In the rows, zero is written as 128.
Known rows, with every way that one mark hangs from another:
q_101{q_55 q_512 q_561}: [ 87  61  77 117 125  87 120 150  89  71 137 147 160 129 198  92 105 103
 135 108 121 151 132]
q_101{q_512}: [100  59 102 125 133 109 122 152 123  93 137 137 165 134 177 111 104 119
 142 122 117 158 137]
q_55{q_243{q_568 q_744}}: [108  73  92  98 106 108 110 158 103 109 138 159 186 119 156  99 129 115
 118 121 128 122 141]
q_561{q_101 q_243{q_512 q_568 q_617 q_744}}: [135  19  64 129  91 107 145 151  88  96 145 167 136 158 119 102 109 121
 110 117 128  92 155]
q_568{q_101{q_561} q_243{q_512 q_617 q_744}}: [122  54  41  85 125 117 118 142 103  94 102 142 122 119 144 101  74 116
  52 150  77 136 109]
q_744{q_243{q_617 q_892}}: [124  89 144  88 124 107 107 139  70 121 134 137 166  95 153 126  57 111
  64 140 133 147 145]
q_568{q_101{q_512 q_561}}: [ 95  70  68 105 132  98 131 134 129  80 131 140 163 123 180  92 102  98
 142 156 117 181 118]
q_512{q_243{q_617}}: [102  73 123 116 143 108 124 146 108 103 140 154 164 117 153 139  87 132
  99 145 131 161 131]
q_55{q_243{q_512 q_568 q_744}}: [109  63  74 105  95 130 116 163  88 118 129 154 164 139 144  84 115 125
 127 110 126 107 142]
q_101{q_568{q_243{q_892}}}: [104 111  95 116 121 124 130 141 111 110 139 145 163 115 165 108 116  88
  80 133 132 150 123]
q_55{q_243{q_512 q_617}}: [ 84  87 101 122 106 126 108 158  92 109 130 155 162 133 156 119 111 124
 111 117 138 133 134]
q_55{q_243{q_512 q_568{q_101} q_617 q_744}}: [112  63  54  84 100 121 108 142 111 111 118 164 171 125 115  86 121 124
  94 141 128 133 129]
q_101{q_561}: [ 87  78 105  97 130 103 130 154  80  95 142 138 149 109 203 115  82 100
 124 141 122 137 127]
q_744{q_243{q_512 q_568 q_617}}: [128  46 117  74 119 119 136 147  81 111 123 138 134 104 122 118  53 129
  87 130 122 140 140]
q_55{q_243{q_568{q_101} q_617}}: [ 88  85  91  76 118  98 115 130 136  95 133 163 197  98 131 103 136 101
 101 150 156 170 126]
q_561{q_101}: [100  63 114 128 121 109 132 153  84  96 142 144 148 140 183 115 110 114
 136 126 125 119 149]
q_243{q_512}: [ 86  66  97 108 118 142 128 159  77 121 131 129 138 138 174 108  82 128
 136 119 128 123 139]
q_744{q_243}: [113  87 137  93 130 122 116 155  79 121 128 125 151 105 172 130  72 125
 124 132 120 148 144]
q_664{q_892}: [ 73  89 119  99 134 122 136 163 107 112 118 132 137 110 200 141 109 129
 145 145 110 148 131]
q_55{q_243{q_512 q_892}}: [ 79 106 100 124  91 139 109 152  72 130 138 142 177 144 170  84 109 104
 127 108 160 124 142]
q_568{q_101{q_55}}: [ 68  86  77  79 128 118 107 138  86 110 128 137 172 115 175  93 123 117
 133 126 150 150 136]
q_568{q_243{q_512 q_617 q_744}}: [127  42  76 106 126 129 110 160  98 108 108 139 125 131 140 121  78 137
  52 116  77 113 128]
q_55{q_243{q_512 q_744 q_892}}: [103  95  83 127  86 138  95 159  61 136 131 148 174 152 165  80 108 117
 112 111 134 100 146]
q_512{q_243{q_568}}: [103  61 112  96 136 110 148 145 111 105 147 147 171 115 147 108  94 119
 131 135 146 160 134]
q_512{q_243{q_617 q_744 q_892}}: [129  73 110 117 127 106 106 143  82 119 140 161 176 125 147 116  77 127
  63 146 124 132 138]

Rows:
[114  62 121  92 129  94 138 129 102 104 152 160 185 106 129 104  78 104
  70 145 158 159 135]
q_512{q_243{q_568 q_617 q_892}}
[121  73  80 181 121  86 137 139 117  61 144 193 157 160 139 115 151 125
 122 125 131 166 138]
q_561{q_101{q_55 q_512{q_243{q_617}} q_568}}
[ 89  62  71 133 116  74 122 142 106  65 151 163 166 131 173 110 118  96
 123 108 142 159 134]
q_101{q_55 q_512 q_561{q_243{q_617}}}
[118  94  81 141 122 114 133 138 142  91 136 149 169 133 155  98 124  90
  92 127 118 172 123]
q_101{q_512 q_568{q_243{q_892}}}
[113  43  50  70 112 135 130 144  96 122 119 139 147 129 134  75  93 128
 120 143 119 123 134]
q_243{q_512 q_568{q_101} q_744}
[ 89  48  60 113 109  77 147 140 111  67 157 156 173 130 166  80 124  84
 155 101 155 159 137]
q_101{q_55 q_512 q_561{q_243{q_568}}}
[124  45  58  66 105 119 120 128  87 121 125 152 162 120 114  72  78 113
  61 153 132 122 135]
q_243{q_512 q_568{q_101} q_617 q_744 q_892}
[111  95  85 153 120  95 122 131 111  86 149 183 185 138 140 102 128 111
  93 128 152 177 132]
q_101{q_55 q_512{q_243{q_617 q_892}} q_568}
[ 89  70  64  89 128 147 129 141 118 115 107 118 137 130 145  94  97 117
 110 128 116 156 120]
q_568{q_101 q_243{q_512}}
[114  66  83 109 103 139 109 155  53 138 131 136 150 146 168  85  73 124
 100 122 120  94 147]
q_243{q_512 q_744 q_892}
[122  57  93  57 120 124 134 130  99 114 114 137 140 100 108 104  65 125
  92 152 131 163 133]
q_744{q_243{q_512 q_568{q_101} q_617}}
[149  75  69 140 121 100 112 141 139  87 127 168 164 130 135 111 115 106
  39 137  88 150 123]
q_101{q_512 q_568{q_243{q_617 q_744 q_892}}}
[107  50  80 130  81 119 161 137  76 111 159 148 155 162 138  69 109  88
 142 106 176 108 159]
q_561{q_101 q_243{q_512 q_568 q_892}}
[121  67 106  99 121 104  96 147  74 117 138 153 172 115 164 115  79 117
  53 140 116 110 143]
q_243{q_617 q_744 q_892}
[125  62 106 118 139 108 110 154  97 109 134 161 161 124 149 135  85 144
  85 145 106 137 134]
q_512{q_243{q_617 q_744}}
[103  65  70 107 142 114 124 134 164  87 112 126 164 127 148  98 119 109
 113 133 103 191 119]
q_568{q_101{q_512} q_243}
[122  43  77  86 100 128 127 149  64 129 135 141 155 134 144  70  73 115
  92 122 129  97 147]
q_243{q_512 q_568 q_744 q_892}
[ 86  74  90 104  99 129 130 156  98 111 136 148 167 132 148  88 117 112
 141 109 152 131 138]
q_55{q_243{q_512 q_568}}
[ 76  95  69  98 119 109 135 133 109 102 150 139 167 118 181 103 112  86
 156 155 156 165 124]
q_568{q_101{q_561{q_243}}}
[126  34  58 115 123  78 135 147  99  70 137 168 164 135 154  76 101 117
 120 116 112 152 132]
q_101{q_55 q_512{q_243{q_568 q_744}} q_561}
[129  58  93  77 130 105 136 128 138  97 120 133 169 107 126  91  92 114
 134 148 124 195 135]
q_744{q_243{q_568{q_101{q_512}}}}
